Each row was made from one small tree. The marks that hang from a mark follow it in brackets, in the order of their numbers. Every link used is in the known rows. Write each row's tree.
Known rows:
Z_824{Z_47}: [-3.12  1.74 -1.82  2.82 -0.65  1.74 -0.19  2.47 -2.47  0.76 -3.86 -1.71
 -1.08  1.01 -3.03 -3.16  0.89]
Z_908{Z_17 Z_377{Z_758}}: [-0.20  1.06 -0.40  2.59 -2.02  2.27 -2.58  0.67  1.04 -0.98 -2.02 -1.43
 -1.50  0.36 -2.66 -2.94  1.55]
Z_545{Z_152{Z_758 Z_908{Z_17 Z_377}}}: [ 2.55 -1.00 -1.14 -0.08 -0.98  1.05 -2.12  0.82  2.49 -1.20 -1.69 -1.00
 -1.04  0.11 -2.39 -1.60  2.90]
Z_545{Z_377}: [-1.47  1.40 -1.18  2.94  1.16  1.61 -1.95  2.01 -1.20  0.11 -2.36 -1.19
 -1.16  1.44 -2.69 -2.37  2.40]
Z_377{Z_47{Z_824} Z_758}: [-1.97  2.50 -0.24  4.52 -3.01  2.55 -1.28  1.46 -1.91  1.12 -2.38 -2.06
 -1.54  2.20 -2.17 -4.58 -0.95]
Z_545{Z_152{Z_908} Z_377}: [ 0.95  0.97 -1.25  2.35  1.07  0.97 -2.74  1.88 -1.01  0.08 -1.55 -0.90
 -0.71  0.62 -2.40 -1.84  2.91]
Z_908{Z_17{Z_545} Z_377{Z_47 Z_758}}: [ 1.46  2.81  0.44  1.92 -3.90  2.23 -3.04 -0.37  0.43 -0.55 -0.80 -1.45
 -1.53  1.12 -1.50 -2.93  1.02]
Z_17{Z_545{Z_152} Z_758 Z_908}: [ 0.73  3.64 -1.09  1.09 -1.08  2.07 -5.56  2.45 -0.08 -0.60 -1.56 -0.34
 -1.28  0.20 -0.74  0.20  3.85]
Z_545{Z_152}: [-1.35  1.37 -1.57  3.39 -0.25  1.86 -2.39  2.85 -1.24 -0.99 -2.35 -0.96
 -1.02  0.63 -2.60 -2.08  1.85]
Z_17{Z_908}: [-1.32  2.02 -1.44  1.69 -0.23  2.00 -1.82  2.81 -2.41 -0.05 -3.15 -1.35
 -1.34  0.97 -2.11 -2.24  2.01]
Z_908{Z_17 Z_377{Z_47{Z_824} Z_758}}: [-0.76  1.62  0.13  2.87 -4.12  2.41 -1.87 -0.87 -0.31  0.65 -1.53 -1.87
 -1.64  2.73 -2.46 -4.62  0.32]
Z_152{Z_758 Z_908}: [ 0.93  0.01 -1.47  1.05  0.36  1.29 -0.06  3.25  0.61  0.32 -3.44 -1.72
 -1.14 -0.15 -1.98 -2.36  0.90]
Z_908{Z_17{Z_545} Z_377{Z_47{Z_824} Z_758}}: [ 0.07  2.65  0.43  2.72 -4.41  2.50 -2.75 -1.07  0.39  0.27 -1.11 -1.67
 -1.58  2.16 -1.65 -3.73  0.57]
Z_908{Z_17 Z_377}: [-0.61  0.64 -1.21  1.31 -1.05  1.84 -1.44  0.57  0.13 -0.51 -2.32 -1.31
 -1.30  1.47 -2.83 -2.93  2.44]
Z_545{Z_377{Z_47}}: [-0.68  2.21 -0.63  2.52 -0.34  1.51 -1.54  1.14 -2.50  0.96 -1.49 -1.43
 -1.30  2.58 -2.34 -3.27  1.65]
Z_377{Z_758}: [-1.39  1.87 -0.75  4.18 -0.97  2.41 -2.02  3.03 -0.51 -0.39 -2.92 -1.63
 -1.39 -0.11 -2.31 -2.89  0.26]
Z_152{Z_758}: [-1.03  0.32 -1.41  2.01  0.30  1.82 -0.67  3.28  0.67 -0.58 -3.34 -1.51
 -1.40  0.36 -2.31 -2.08  1.06]
Z_17{Z_545 Z_758 Z_908{Z_377{Z_47}}}: [ 1.10  4.37 -0.01 -0.51 -2.55  1.62 -3.30  0.30 -1.29  1.71 -0.99 -0.96
 -1.51  2.07 -0.83 -1.64  3.24]
Z_908{Z_17{Z_545{Z_152 Z_377{Z_47{Z_824} Z_758}}}}: [ 0.89  2.56  0.32  3.87 -3.26  2.45 -5.67 -0.68  0.51 -1.16  0.05 -0.96
 -1.44  1.80 -1.38 -2.29  1.65]

Which tree is each row?
[ 2.69  0.90 -0.39  0.30 -1.75  1.47 -2.17 -0.42  1.38  0.47 -1.36 -1.58
 -1.38  2.18 -0.94 -2.60  1.59] | Z_152{Z_758 Z_908{Z_17{Z_545{Z_377{Z_47{Z_824}}}}}}
[ 2.55  0.83 -0.76  1.29  0.97  0.91 -3.41  2.03  1.77 -0.91 -1.30 -0.67
 -0.83 -0.47 -1.38 -0.17  3.05] | Z_17{Z_545{Z_152{Z_758 Z_908} Z_377}}
[ 3.02  3.05  0.42  2.94 -1.84  1.39 -4.38  0.94 -0.73  0.06 -0.03 -1.01
 -0.95  0.25 -1.09 -1.82  1.48] | Z_17{Z_545{Z_152{Z_908} Z_377{Z_47 Z_758}}}
[ 1.74  3.19 -0.23  0.96 -2.98  1.21 -2.90 -0.44 -0.31  2.37 -0.52 -0.99
 -0.96  2.38 -1.14 -2.50  2.40] | Z_17{Z_545{Z_152{Z_908{Z_377{Z_47{Z_824}}}}} Z_758}
[ 3.69 -0.13 -0.73  0.13 -1.08  1.01 -3.11  0.49  1.15 -0.87 -0.57 -1.05
 -1.25  1.22 -1.71 -1.91  2.54] | Z_545{Z_152{Z_758 Z_908{Z_17}} Z_377{Z_47}}
[-0.15  2.00 -0.66  2.92 -0.56  1.37 -3.03  1.12 -2.24  0.00 -0.66 -0.88
 -1.12  2.36 -2.43 -2.45  2.34] | Z_545{Z_152 Z_377{Z_47}}
[ 2.05  1.37 -0.24  1.64 -1.12  1.04 -2.72  0.50  0.36  0.59 -0.78 -1.09
 -1.00  1.87 -1.20 -1.83  1.84] | Z_17{Z_545{Z_152{Z_758 Z_908} Z_377{Z_47{Z_824}}}}
[ 0.54  1.84  0.22  3.16 -3.28  1.48 -1.81  0.00 -1.35  1.64 -1.01 -1.65
 -0.97  1.94 -2.39 -4.14  0.40] | Z_545{Z_152{Z_908{Z_377{Z_47{Z_824} Z_758}}}}
[ 2.07  1.06 -1.26 -0.53 -1.34  1.41 -2.05  0.41  1.45  1.05 -2.02 -1.29
 -1.25  0.87 -1.84 -2.46  3.19] | Z_152{Z_908{Z_17{Z_758} Z_377}}
[ 3.67  2.56  0.26  1.61 -2.49  1.81 -3.78  0.09  0.27 -0.12 -0.60 -1.54
 -1.35  0.53 -0.80 -2.56  1.26] | Z_152{Z_908{Z_17{Z_545{Z_377{Z_47 Z_758}}}}}
[ 0.27  2.16  0.10  0.62 -2.72  1.50 -3.01 -0.04 -0.36  0.23 -0.95 -0.89
 -1.31  2.42 -1.54 -1.59  2.45] | Z_17{Z_545{Z_152{Z_758}} Z_908{Z_377{Z_47{Z_824}}}}
[-1.07  3.19 -0.33  0.46 -2.73  1.81 -2.13 -0.20 -2.06  2.86 -1.66 -1.37
 -1.58  3.67 -1.78 -3.32  2.50] | Z_17{Z_758 Z_908{Z_377{Z_47{Z_824}}}}
[ 0.93  2.57 -1.42  1.12 -1.45  2.42 -3.92  1.64  1.80 -0.78 -2.11 -0.96
 -1.56  0.31 -0.82 -1.16  2.76] | Z_908{Z_17{Z_545 Z_758}}
[ 2.05  3.25 -0.45  0.58 -1.80  1.99 -4.60 -0.12  0.72  0.13 -0.43 -0.86
 -1.66  2.04 -0.70 -1.57  3.25] | Z_908{Z_17{Z_545{Z_377{Z_47}} Z_758}}
[ 1.61  2.34  0.07 -0.19 -2.19  1.26 -3.25  0.70 -0.27 -0.51 -0.63 -0.66
 -1.29  1.31 -1.36 -0.80  2.91] | Z_17{Z_545{Z_152{Z_758}} Z_908{Z_377{Z_47}}}
[ 2.30  1.59 -0.86  0.99 -2.14  1.53 -4.32 -0.70  0.30  1.22 -0.39 -0.99
 -1.28  2.89 -1.43 -2.71  3.03] | Z_545{Z_152{Z_908{Z_17{Z_758}}} Z_377{Z_47{Z_824}}}
[ 0.22  2.41  0.16  4.15 -1.48  1.84 -4.16  1.25 -1.26 -0.44 -0.35 -1.00
 -1.27  1.23 -2.27 -2.50  1.44] | Z_545{Z_152 Z_377{Z_47 Z_758}}
[ 2.50  0.53 -0.55  1.01 -0.14  0.71 -2.18  1.39 -0.12  0.22 -0.85 -1.13
 -1.04  1.26 -1.90 -1.95  2.04] | Z_545{Z_152{Z_758 Z_908} Z_377{Z_47}}
[ 0.97  2.38 -0.88  0.34 -1.67  2.00 -3.64  0.21  2.11 -0.24 -1.55 -0.80
 -1.45  0.89 -1.35 -1.29  3.57] | Z_908{Z_17{Z_545 Z_758} Z_377}
[-0.40  2.23 -0.38  1.50 -3.49  2.04 -1.59 -1.20 -0.61  0.59 -1.38 -1.54
 -1.39  3.28 -1.84 -3.69  1.43] | Z_908{Z_17{Z_545} Z_377{Z_47{Z_824}}}
[ 0.38  0.47 -0.41  0.65 -1.86  1.00  1.07  0.28 -0.41  2.43 -2.31 -2.02
 -1.19  2.74 -2.33 -4.15  0.48] | Z_152{Z_758 Z_908{Z_377{Z_47{Z_824}}}}
[-0.83  2.26 -0.07  2.13 -1.42  2.01 -2.62  1.51 -1.05  0.17 -2.27 -1.37
 -1.39  0.47 -2.43 -2.38  1.94] | Z_17{Z_908{Z_377{Z_758}}}
[ 1.73  1.32 -0.14  0.89 -2.41  0.94 -1.38  0.01  0.45  1.09 -1.04 -1.28
 -0.95  1.85 -1.57 -2.44  1.45] | Z_17{Z_545{Z_152{Z_758 Z_908{Z_377{Z_47{Z_824}}}}}}
